Each row was made from one walk, in order. Every step used is in the known rows, and no mark comes twice. Write each row's walk.
(in the rows, 128 means zero)
Known rows
rarin dovu zibul tobute bote mizu: [127 113 156 114  92 142 158 126 153 143 121  95 122 152 129 132 173 154
 123 110  96 134 101 127 141 157 131 101 100 109 200 119 145 137 115 137
 111 104 125 148 117 123 136 127 117 146 127 164 146 121 137 142  85 174
 135 127 137 119  98 117 130 157 131 126 125]
moso dovu fipur: [131 131 142 129  92 150 104 117 144 156 132 105 137  91 133 136 155 147
 125  91 128 149  99 120 137 138 129 130 132 121 151 119 141 138 142 137
 115 122 117  99 104 184 130 130 144 157 130 137 159 106 113 155 116 132
 127 134 130 117  97 165 114 167 146 122 100]
zibul dovu fipur nufed: [139 130 149 134  97 140  72 101 149 160 140 108 136 103 137 137 208 143
 129  74 101 151  94 121 129 173 135 148 121 123 181 127 141 140 140 130
 116 142 115  89 107 166 139 107 184 143 129 105 148 110 114 169  99 135
 144 123 143 147 110 143 117 165 143 128 103]
bapo dovu: [129 124 143 126 110 142 126 129 143 161 127  93 135 121 144 137 127 133
 132 110 103 129  95 120 140 155 125 126 141 116 180 121 140 127 138 139
 121 120 111 129 121 151 136 123 163 148 130 147 146 109 123 141 109 143
 123 136 144 138 108 118 116 166 142 121  76]
bapo tobute zibul dovu: [139 123 149 123 111 147  86 118 138 162 136  93 129 128 136 140 159 157
 135 105 117  88  82 126 134 158 116 117 140 108 193 134 135 122 126 132
 128 139 132 115 109 119 133 104 175 149 153 152 117 110 120 164 104 159
 138 132 133 107  99 114 119 159 147 123  88]
nufed fipur dovu: [139 124 149 133  91 148 139 129 136 146 132  95 128 147 143 148 139 136
 123 106 114 125  96 124 142 147 111 132  99 111 169 130 134 134 130 133
 115 131 119 121 109 172 142 112 154 151 126 135 155 109 104 141 107 130
 117 130 149 142  95 162 124 170 143 125 102]
tobute bote mizu zibul dovu: [137 123 157 118  86 148  90 104 131 145 133 107 126 133 132 137 170 153
 121 138 131 128  99 127 140 145 128 102 143 124 209 119 145 129 124 118
 117 116 111 113 125 109 131 107 138 148 136 146 135 120 116 135 103 162
 159 118 136 142 105  90 113 152 141 121 119]
bapo tobute zibul dovu moso: [128 134 161 126 125 135  88 128 144 167 138  81 132 134 131 139 185 176
 131 114 115  98  78 128 133 151 122 118 141 117 200 136 135 120 132 135
 131 125 135 122 112 135 136 108 173 148 148 153 121 110 115 164 113 150
 130 127 128  95 100 112 117 155 145 120  92]
moso dovu zibul: [122 124 124 110  96 147 124 135 148 154 128  92 127 117 131 140 138 136
 124 115 127 128  97 128 140 149 130 125 126 110 161  96 138 134 141 140
 112 109 118 109 114 137 130 131 135 159 131 143 133 112 112 147 109 153
 117 134 128 123  93 140 116 177 139 126 102]
bapo dovu fipur nufed: [131 125 140 129 101 130 116 106 146 163 136  98 139 105 136 130 174 134
 126  82  93 161  96 117 135 181 142 136 128 133 190 128 141 139 144 138
 117 130 111 102 113 182 135 120 178 138 118 142 155 106 116 147  88 138
 140 134 142 142 112 129 119 166 139 129  82]
rarin dovu: [128 120 141 127 105 138 129 138 152 156 124  99 131 119 148 145 166 137
 129 104 106 131  92 122 136 155 121 146 119  99 176 122 140 131 131 143
 119 126 115 141 110 152 133 119 158 155 130 128 160 112 133 150 102 144
 120 129 148 132  98 130 123 164 141 123 101]
tobute bote mizu zibul dovu moso: [125 132 167 120  99 139  97 118 136 152 137  98 128 141 128 136 182 177
 118 150 136 139  94 130 140 137 133 104 142 134 225 119 146 131 129 116
 120 105 119 123 125 118 132 109 125 149 132 144 137 119 110 140 113 153
 154 113 133 137 107  86 108 150 141 119 125]
nufed moso dovu: [128 141 151 126  98 156 110 132 139 158 125  93 131 114 146 140 172 140
 128 114 129 158  98 130 134 143 128 134 120 107 157 116 140 123 149 131
 115 123 124 112 118 172 130 140 133 155 139 137 161 107 114 148 115 133
 113 135 120 130 107 152 110 169 139 126  94]
mizu zibul tobute: [128 124 143 130  95 138 124 120 145 153 130  91 123 138 142 141 111 134
 125 103 110 122  92 124 143 142 124  92 107 115 179 117 138 120 142 130
 118 126 111 128 113 134 132 116 103 163 130 172 128 112 127 144  94 138
 134 122 138 128 102 118 123 155 137 129 125]
fipur dovu: [131 125 144 129  94 144 126 135 143 149 126 103 139 136 150 149 146 133
 125 134 107 122 100 126 139 141 125 132 120 112 169 122 138 132 137 133
 121 125 125 110 117 149 138 101 152 156 129 116 159 117 114 142 104 130
 129 135 138 132 103 143 122 167 141 124 101]
bote mizu zibul: [132 124 138 129  86 137 141 121 140 147 134  99 126 123 134 137 148 145
 115 122 134 129  96 126 144 147 134  99 117 119 180 101 146 122 135 120
 123 117 108 115 126 116 126 117  90 157 124 171 139 116 116 130  90 154
 149 127 139 131 112 103 118 156 137 123 115]
zibul dovu bapo: [134 128 155 125 103 157  82 125 143 159 130 101 134 119 157 140 109 159
 135 110  93 120  95 124 133 122 124 154 125 107 175 115 140 130 148 127
 116 129 112 117 121 122 135 111 146 156 141 122 136 110 119 153 110 140
 134 131 154 139 110 121 117 170 152 110 100]
tobute zibul dovu fipur nufed: [136 126 138 127 100 139  73 111 138 161 145 111 139 124 141 138 223 160
 127  78 112 117  89 126 131 192 133 138 119 125 194 120 140 141 142 134
 123 139 119  78 108 165 135 110 194 142 140 132 137 109 118 169 105 136
 147 127 134 110 111 121 122 161 144 128  96]
mizu bote: [133 128 146 130 104 144 125 124 133 141 125 103 128 119 156 144 114 134
 130 124 106 130  90 128 142 135 123 127 114  98 175 125 142 124 141 135
 114 123 111 104 114 157 141 110 141 157 134 110 156 112 113 132  98 126
 112 126 132 131 105 121 119 152 136 131 117]
fipur dovu bapo tobute zibul: [133 118 144 121  93 154 128 128 137 158 126  94 135 144 154 140 108 165
 127 139  98  84  97 129 139 131 132 120 104 116 183 139 136 123 140 131
 125 125 126 105 113 110 135  94 127 151 138 170 132 108 107 146  86 147
 137 145 138  90  97 121 130 162 152 116  95]
bapo tobute bote mizu zibul dovu: [140 123 169 120  93 150 101  95 136 151 131 100 122 127 120 134 170 151
 124 136 133 130  96 126 139 137 127  96 151 127 215 149 144 120 115 112
 115 122 122 117 116  93 129 102 122 142 138 161 120 119 112 139  86 173
 167 122 137 137  94 101 115 152 143 125 109]
tobute zibul dovu moso: [124 136 150 123 118 132  79 143 142 163 141  97 133 141 145 145 185 178
 129 114 116  98  82 131 135 159 123 128 125 114 193 110 138 128 142 138
 133 118 126 110 117 153 135 110 172 151 148 135 135 112 120 162 129 136
 128 119 130 103 109 100 115 157 144 117  99]
bote mizu zibul dovu fipur nufed: [141 125 145 131  81 139 113  92 146 154 145 109 136 111 120 132 221 159
 116  80 129 154  97 120 136 182 139 124 133 137 204 126 146 137 136 113
 124 127 109  86 120 143 124 106 144 143 120 148 138 111 110 152  83 148
 174 125 141 143 113 116 116 161 142 130 104]
moso dovu fipur nufed: [131 131 134 131  87 146  98 107 146 160 136 108 134  96 132 132 193 139
 123  81 116 167  98 123 131 165 134 137 119 119 159 124 141 140 148 133
 113 127 118  91 103 178 133 129 153 141 121 115 163 105 110 158 101 129
 142 133 127 136 106 164 117 171 144 131 102]
dovu zibul tobute bote: [123 121 149 110  98 136 110 123 150 147 123  92 118 147 139 138 116 125
 128 123 104 123  96 129 141 139 132  94 103 113 187 105 140 134 131 140
 105 117 121 128 113 128 146 119 106 151 137 153 125 121 129 145  92 154
 120 121 132 124  94 126 127 158 130 131 132]
dovu fipur: [134 131 150 133  91 132  96 114 148 153 135 101 136 103 135 137 142 132
 123  89 124 143  96 120 138 139 131 127 121 129 154 114 141 132 142 137
 117 132 116  96 109 175 138 115 125 157 123 152 153 114 118 153 108 134
 124 130 144 123 102 148 120 156 139 123 113]
bapo tobute bote mizu zibul: [137 123 161 124  88 141 123  99 136 149 129  96 116 127 125 132 142 139
 118 149 135 132  96 127 144 125 135  78 134 127 197 134 145 119 117 119
 116 117 123 119 117  98 133 108  80 146 128 178 130 119 110 130  77 172
 158 125 130 127  96  99 118 143 136 129 118]
tobute bote mizu: [136 126 159 124  88 143 108 116 137 145 129 107 120 125 137 133 166 145
 122 133 116 142 102 131 141 131 128 100 105 111 175 116 148 130 127 128
 114 115 121 116 129 122 142 126 104 139 134 140 156 119 118 135 104 147
 142 125 136 130 114 125 119 145 137 123 114]
mizu zibul tobute bote: [125 124 151 119  96 142 107 114 144 147 124 100 122 147 143 139 109 126
 125 137 114 121  97 126 142 134 128  81 114 118 193 124 141 126 132 130
 106 120 114 128 110 131 138 113 105 152 135 152 131 118 129 136  92 145
 137 117 130 141 101 104 120 147 132 132 141]
bote mizu zibul tobute: [133 124 145 132  86 139 149 114 147 146 133  93 126 136 133 133 147 148
 118  96 117 126  97 123 145 145 124  77  94 116 179 116 143 119 133 122
 124 116 112 129 125 114 128 122  89 155 130 188 138 112 127 138  85 146
 149 125 136 124 116 111 121 150 136 123 118]
moso dovu bapo tobute bote: [132 125 162 117  97 172  96 110 137 159 121  99 122 106 142 129  86 154
 134 147  98 136 100 127 135  99 127 120 125 110 165 140 139 128 137 128
 101 119 123 118 106 114 136 122 109 145 136 142 141 107 105 144  98 152
 138 139 136 123  88 137 116 162 152 119 108]

Write each row's walk
[131 139 155 134 102 134 128 105 142 166 134  93 141 115 141 129 209 129
 125  93 105 179  99 122 132 182 149 147 133 142 190 134 144 136 146 132
 115 132 116  92 116 198 136 125 162 138 121 160 163 107 116 146  94 136
 125 136 133 142 117 130 116 163 134 133  82]
bapo dovu fipur nufed moso
[126 135 156 133 101 141 142 142 140 152 137  92 132 155 137 149 167 158
 120 118 114 142  91 126 141 143 112 133 107 121 173 130 134 133 136 134
 120 122 124 128 109 181 144 113 161 150 122 145 158 109 100 141 119 119
 108 127 145 132  96 163 120 166 142 123 104]
nufed fipur dovu moso
[133 123 146 124  99 145  90 119 139 154 132  98 132 123 141 144 137 139
 127 121 125 114  90 124 138 157 124 130 149 120 200 114 139 124 135 129
 120 128 109 114 112 127 128 103 163 162 137 128 127 113 120 147 106 146
 139 119 142 149  99  97 112 162 143 124 110]
mizu zibul dovu
[136 123 141 120 105 142  83 130 133 158 136 102 135 136 149 143 183 161
 131 104 118  91  87 129 136 169 118 123 128 105 190 109 138 127 139 137
 127 129 119 106 116 139 133 111 186 152 149 134 129 113 126 159 122 141
 132 128 134 111 109 112 119 161 145 117  92]
tobute zibul dovu
[138 117 154 120  92 157 164 119 130 153 132  90 128 155 144 141 107 168
 127 116 107  86  92 124 141 136 118 119  83 118 178 147 133 125 133 127
 118 129 126 110 104 134 137  97 136 147 134 193 127 102  96 142  90 145
 125 143 147  94  89 142 133 167 153 122  89]
nufed fipur dovu bapo tobute zibul
[132 120 137 117  89 140 158 131 142 143 131  89 124 152 132 149 136 133
 118 112 128 118  97 126 144 161 126 127 107 119 180 113 135 138 129 139
 113 121 121 114 106 161 144 108 153 154 123 157 133 114 101 133 104 145
 113 129 144 131  85 163 129 178 136 129 104]
nufed fipur dovu zibul
[126 127 142 122  95 165 113 130 140 160 126 102 131 104 152 136 101 161
 131 115  99 135 102 126 137 113 126 138 113 103 154 110 141 130 155 132
 113 115 114 114 117 132 128 130 118 155 132 123 154 104 111 145 110 137
 128 140 140 124 103 143 115 171 152 115  95]
moso dovu bapo
[135 122 152 128  83 157 158 128 137 149 130  98 128 146 155 145  96 152
 126 113  99 122  99 122 141 122 115 146  87 113 165 130 135 135 144 127
 112 127 118 117 109 153 142 103 128 152 126 143 151 106 100 134 106 129
 122 136 158 134  94 160 126 173 149 117  99]
nufed fipur dovu bapo
[138 126 164 128 109 163  93 114 148 164 128  89 130 114 148 135 103 153
 137 106  93 120  92 123 132 119 127 145 136 110 182 145 137 122 138 126
 118 137 122 117 111 102 137 102 137 155 142 144 128 108 112 154  88 156
 137 135 152 131  99 132 118 166 153 114  93]
zibul dovu bapo tobute
[127 139 143 131  97 152 108 122 139 161 127 104 128 118 149 136 218 136
 128 112 106 172  98 133 131 161 135 139 106 103 166 121 141 130 154 128
 114 126 122 106 116 165 134 140 149 139 134 115 166 103 112 151 100 130
 126 133 121 144 114 143 110 171 136 135  89]
fipur nufed moso dovu
[135 122 161 113  83 160 102 104 132 149 130 109 127 123 144 133 114 174
 123 150 113 121 102 126 140 123 137 118 132 125 208 118 147 129 137 111
 111 113 106 110 127  92 130 105 109 148 134 141 132 119 113 132 102 157
 165 126 148 142 105  85 114 155 146 115 120]
tobute bote mizu zibul dovu bapo
[137 124 147 125  82 155 122 113 139 155 136  99 131 121 142 136 113 175
 125 117 114 119  97 123 139 129 130 126 122 120 196 111 145 124 144 112
 125 117 106 111 129  93 124 106 117 159 132 163 130 112 113 138  96 158
 158 130 154 140 112  96 114 164 150 110 110]
bote mizu zibul dovu bapo
[129 120 156 113  91 139 131 116 149 144 127  92 117 148 129 130 152 143
 123 115 106 131 101 129 143 140 136  78  89 116 182 108 145 134 127 129
 111 110 122 130 124 110 141 132  88 144 134 175 129 122 127 138  85 164
 142 125 131 121 105 125 126 151 129 127 125]
dovu zibul tobute bote mizu
[133 143 154 140  94 133 104 108 145 160 136 102 132 107 147 135 210 130
 122  92 114 179  96 127 130 163 151 137 103 135 171 123 145 133 150 129
 115 139 116  81 110 193 142 125 130 144 123 133 160 109 111 152  91 125
 125 129 129 137 116 144 121 161 132 138 109]
dovu fipur nufed moso
[135 125 163 123  89 147 110 115 139 145 127 104 121 140 138 130 166 148
 127 106  98 139 101 127 141 120 122  82  88 107 172 126 144 130 126 127
 115 117 125 137 126 125 142 131  93 140 137 152 154 117 129 142  95 147
 141 124 135 125 116 135 122 147 135 124 120]
zibul tobute bote mizu
[121 136 145 132 107 136 112 150 147 155 130  93 138 145 144 144 150 153
 122 141 106 136  96 127 139 136 129 131 117 121 178 121 138 129 141 135
 126 115 128 118 116 162 139 110 139 155 126 124 162 115 112 144 113 127
 118 127 134 124 104 137 117 162 144 120 114]
fipur dovu moso
[140 143 158 137  96 142  84 101 145 161 139  99 137 111 141 137 232 139
 126  80 115 171  95 127 126 175 148 155 127 131 189 138 143 135 147 126
 115 142 121  83 111 186 139 114 166 147 136 125 156 109 113 164  99 133
 130 125 135 147 115 144 117 163 138 133 103]
zibul dovu fipur nufed moso
[123 122 126 115  93 137 140 141 146 145 124  94 131 146 145 148 128 127
 119 138 117 114 101 128 142 155 137 132 118 119 181 104 138 134 136 135
 118 117 124 102 115 131 141 102 138 161 125 144 135 121 110 139  96 154
 121 134 137 121  94 138 125 173 137 124 112]
fipur dovu zibul
[131 117 146 120  88 146 178 128 149 141 127  84 124 168 132 146 136 139
 122  89 108 115  98 123 145 157 115 108  87 110 179 124 132 136 128 136
 112 122 125 126 106 156 144 112 149 156 125 173 129 112 113 143  94 143
 110 128 140 128  87 167 132 178 135 130 108]
nufed fipur dovu zibul tobute
[137 138 151 128  98 138  75 107 132 164 141 108 139 125 147 139 252 158
 126  88 118 138  91 129 127 186 141 146 119 131 200 127 143 135 147 128
 123 138 123  75 110 182 133 114 183 144 141 143 141 108 116 166 109 138
 137 127 125 114 115 118 118 162 138 133  96]
tobute zibul dovu fipur nufed moso
[121 116 151 107 107 142 134 122 146 152 120  85 122 145 135 131 110 129
 129 122 100 126 101 123 142 154 135  97 124 119 207 122 139 136 130 142
 105 110 117 134 115 132 143 124 144 146 138 170 125 116 130 140  96 163
 122 126 133 134  96 108 122 163 131 127 106]
bapo dovu zibul tobute bote
[130 126 149 129 102 138 122 116 145 161 132  92 140 103 135 134 137 135
 126  85 118 142  98 116 140 158 131 131 150 136 176 127 140 135 136 141
 118 124 113 110 111 186 135 120 164 151 125 162 152 108 121 146 104 135
 126 137 144 131 103 132 118 162 140 121  86]
bapo dovu fipur
[132 140 146 134 100 140 111 120 141 159 130 100 123 126 156 139 202 121
 125 112 100 164  95 134 132 160 142 133  96 111 175 120 144 126 150 129
 116 136 119 105 120 160 141 128 124 144 131 122 156 112 115 145  92 132
 127 129 132 146 119 134 119 159 130 136 103]
fipur nufed moso
[133 122 147 121 102 148 129 124 139 162 129  95 124 122 154 133  92 158
 130 121 105  88  89 128 138 123 128 112 100 112 169 126 140 118 144 132
 121 127 124 107 113 107 135 108 107 151 141 184 123 106 113 147  92 154
 142 139 139  86 100 111 126 159 149 118 101]
dovu bapo tobute zibul
[123 135 139 115  96 152 121 134 143 156 123  86 125 121 142 139 159 134
 125 124 140 148 100 132 137 148 141 133 118 116 169 100 141 130 146 134
 113 112 120 102 117 162 130 134 131 162 137 155 138 112 110 144 112 152
 106 134 122 125  96 142 111 180 133 130 100]
nufed moso dovu zibul
[122 117 139 115 109 141 149 128 154 155 126  77 128 142 136 134 109 134
 130  91  94 121  94 119 144 162 132 107 127 116 190 117 137 131 136 142
 116 112 117 138 116 137 137 126 152 156 130 188 125 111 134 146  92 160
 120 132 140 128 101 120 124 167 134 124  91]
bapo dovu zibul tobute
[134 123 152 128  96 162 133 122 145 155 122  91 134 130 151 140  98 144
 129 137  92 120 100 123 137 112 131 131 111 116 176 144 137 124 137 126
 119 128 126 112 111 115 138  97 123 155 128 151 143 110 106 141  79 150
 138 144 143 126  97 147 127 166 151 117  98]
fipur dovu bapo tobute
[125 114 154 110  96 142 149 114 142 148 125  89 123 149 125 123 139 148
 126 113  98 130 105 125 145 155 136  81 116 123 202 118 143 138 125 132
 112 102 121 136 128 120 138 136 128 139 133 196 129 119 129 134  86 169
 140 130 135 126 107 106 122 158 131 124  98]
bapo dovu zibul tobute bote mizu
